Each row was made from one path, in order. Every step used is in the known rows, and no mark comes twice. Write each row's path.
In the rows, 128 means zero.
Known rows:
Y-F: [137 127 135 116 149 133 130 175 147 130 133 111  84 122  96 116 135 164
 105 157 121 119 134 100 142]
C-F-E-N: [ 82  71 135 113 129  95 123 106 153 163 189 155 105 144 146 118 144  73
 121 144  99 136 122 121 125]
Y-F-U: [159 122 140 129 140 146 131 186 134 137 164 162 103 140  65 120 147 121
 131 184 135 110 153  81 143]
L-B-F-E-N-X: [ 83 109 121 128 102 118 169  93 149 159 162 176 119 157 136 162 147  83
 171 153 134 100 143 137 145]
U-F: [139 139 121 124  93 123 149 131 134 122 145 117 125 133 149 144 121 190
 110 171 109 124 132 147 157]
B-L-C-F: [209 119 147  95 111  79 163  92  63  92 181 153 117 109  75 148 120 222
  53 136 166 141 116 152 128]
B-L-C-F-E-N: [132  72 130  99 116  69 134  80 119 142 199 179 102 131 113 134 141 104
 108 142 128 132 106 130 127]
N-X-F-U-V: [105 134 156 150  78 161 144 155 183 163 154 192 173 162 147 169 148  97
 129 219 128 124 175 162 142]
N-E-F-U-V: [ 89 134 159 144  91 147 127 161 203 165 164 192 159 182 150 156 148 111
 133 215 135 151 173 156 146]
N-X-F-E: [ 71  94 117 125  76 123 114 118 138 167 131 160 114 140 167 149 142  97
 156 183 124 112 183 162 157]
X-F-Y: [156 107 128 128  99 132  81 132  80 142 132 128 148  95 110 154 113 156
 143 153 126 131 180 103 139]
B-L-C: [219 128 117 100 104  81 147  81  65  90 143 166 122 107  67 157 125 180
 106 127 178 123  99 150 130]
L-C-F-U-V: [166 126 161 131  95 117 156 127 142 125 201 201 166 171 107 146 153 137
  75 190 134 142 155 169 127]
Y-F-X-N-E: [ 45 107 154 101 140 166 122 129 146 186 122 135 105 136 132 129 118  39
 175 155 114  96 158 137 159]
H-F: [136 107 135 134 108 127 109 124 164 110 148 111 143 157 111 142 130 124
 109 135 116 135 125 169 149]
E-F-X-N: [ 69  93 128  87 172 150 102 116 155 187 108 159 123 141 110 161 172  69
 157 157 166 136 145 163 153]
F-U-V: [129 134 142 149  98 136 142 144 176 141 176 197 173 180 127 140 154  94
 120 187 122 135 158 150 128]
H-F-E: [107  78 108 130  87  89  96 103 157 124 175 152 127 188 130 124 150  90
 129 148 107 132 157 179 156]
E-N: [ 99 105 139 124 149 132 124 122 164 160 136 128 119 116 136 132 129  67
 145 125 109 125  90 103 116]
X-F: [122 123 151 123 105 144 105 144 125 148 108 120 117  79 148 150 112 146
 107 172 132 122 140 131 137]
X-N-E-F: [ 46 121 156 105 130 168 106 157 182 191 104 116 107 116 154 151 131 116
 164 186 153 151 136 145 150]
C-F: [136 118 156 116 129 118 147 129 113 123 168 124 121 126 126 124 123 183
  69 135 127 145 140 134 127]
C-F-X-N-E: [ 46 102 165 102 129 156 131 104 131 184 141 142 126 135 147 132 114  50
 157 144 118 110 160 154 150]
F-U: [151 123 135 139 123 143 129 148 119 136 159 175 138 146  91 130 142  95
 149 161 141 116 147 105 131]
B-F-E: [119 102 112 117 109  82 142  98 117 129 190 185 111 170 133 118 146 132
 116 157 136 124 179 144 145]

Write each row's path:
[123 123 151 139  96 174 132 161 130 165 132 170 138 120 115 167 134  99
 161 202 147 102 170 122 149]	N-X-F-U
[110 103  95 120  73  87 127 108 132 133 172 158 110 170 160 124 143 142
 129 177 102 126 163 162 164]	U-F-E
[ 74  73 134 118 114 112  95 114 159 181 149 151 102 115 161 135 136  50
 144 167 102 120 123 117 131]	X-F-E-N
[ 84  95 124  97 164 148 119  98 132 173 119 159 135 138 107 144 158  36
 160 133 142 114 138 153 141]	F-X-N
[ 83  85 131 114 111 120 159  94 149 163 155 159 118 157 136 158 151  76
 160 143 128 113 134 160 140]	L-C-F-E-N-X
[116 100 127 102 165 116 114 126 128 136 132 161 100 168  95 139 146 118
 124 133 133 101 177 126 166]	Y-F-X
[106 112 157 137 108 175 131 158 146 180 136 169 133 114 120 169 135  68
 170 200 140 101 150 108 143]	E-N-X-F-U
[ 53  93 119 123 127 137 148 136 189 178 139 146 101 162 142 146 154  57
 185 156 111 104 144 125 149]	Y-F-E-N-X
[ 59 101 142 104 138 128  93 109 146 165 114 167 118 175 149 168 132 112
 159 148 157 127 191 156 178]	N-E-F-X
[ 85 117 157 121 125 174 112 170 161 186 140 164 120 135 112 149 144  83
 178 207 161 135 154 120 150]	X-N-E-F-U
[ 53  98 113 127  97 134 158 114 183 174 144 150 122 167 168 161 148  72
 187 163 104 108 141 150 156]	U-F-E-N-X
[ 72 114 155 126 108 169 130 140 165 183 100 121 123  89 164 178 121  96
 153 178 125 107 132 132 142]	E-N-X-F
[ 46 111 147 105 109 160 132 107 140 183 127 138 128 140 160 143 113  52
 177 162 110 100 157 159 164]	U-F-X-N-E
[146 121 153 135 105 156 111 161 115 153 143 169 131 105 107 147 128 110
 132 197 143 112 155 107 139]	X-F-U
[ 52 124 155 118 116 171 133 132 149 182 119 114 123 108 152 122 107  45
 178 151 112 114 127 137 133]	X-N-E
[ 93 102 158  88 115 128 144  79  96 161 150 166 122 123 112 149 111  79
 146 144 147 109 144 162 152]	B-L-C-F-X-N-E
[ 94 106 131 115 119 149  80 142 127 177 129 126 136 123 115 155 129 130
 188 164 144 155 178 115 151]	X-N-E-F-Y
[ 81  77 122 113 143 105 112 136 176 169 166 147  80 141 128 112 150  61
 142 156  96 119 118  98 136]	Y-F-E-N
[186 157 136 123 113  97 170  98  82  99 176 165 117 116  93 142 123 206
  79 150 163 115 138 125 135]	L-B-F
[131 110 126 134  91 151 102 132  96 153 121 128 155 111 119 173 119 145
 172 158 131 121 195 116 150]	N-X-F-Y
[143 107 115 121 126 123  77 143 113 141 136 135 140 138 100 159 140 183
 155 148 153 164 180 108 147]	E-F-Y
[ 97  91 120 120  85 104  92 117 123 155 145 158 108 126 159 128 135 107
 129 180 119 123 168 149 146]	X-F-E
[ 41 107 150 108 129 162 124 103 137 187 118 145 129 136 148 134 116  23
 187 140 118 102 156 152 151]	F-X-N-E
[ 76  78 118 121 129 102 111 106 161 168 161 157 110 146 148 121 147  38
 157 138 101 125 115 116 126]	F-E-N
[155 124 128 109 133  89 145  63  72 112 166 206 129 162  93 161 135 152
 104 127 167  99 181 145 161]	L-B-F-X
[ 74 128 161 134 101 164 128 163 211 184 159 188 158 170 142 155 158  79
 144 226 138 152 162 161 143]	X-N-E-F-U-V
[101 123 156 131 114 157 110 167 153 167 143 168 120 148 119 148 132 114
 168 197 158 136 167 115 155]	N-E-F-U
[ 60 100 123 124 120 132 167 105 173 171 157 166 123 168 152 158 149  67
 178 150 125 106 151 139 144]	B-F-E-N-X
[ 51  82 121 133 106 137 136 108 198 167 146 147 133 181 150 159 152  38
 186 144 109 111 137 160 153]	H-F-E-N-X
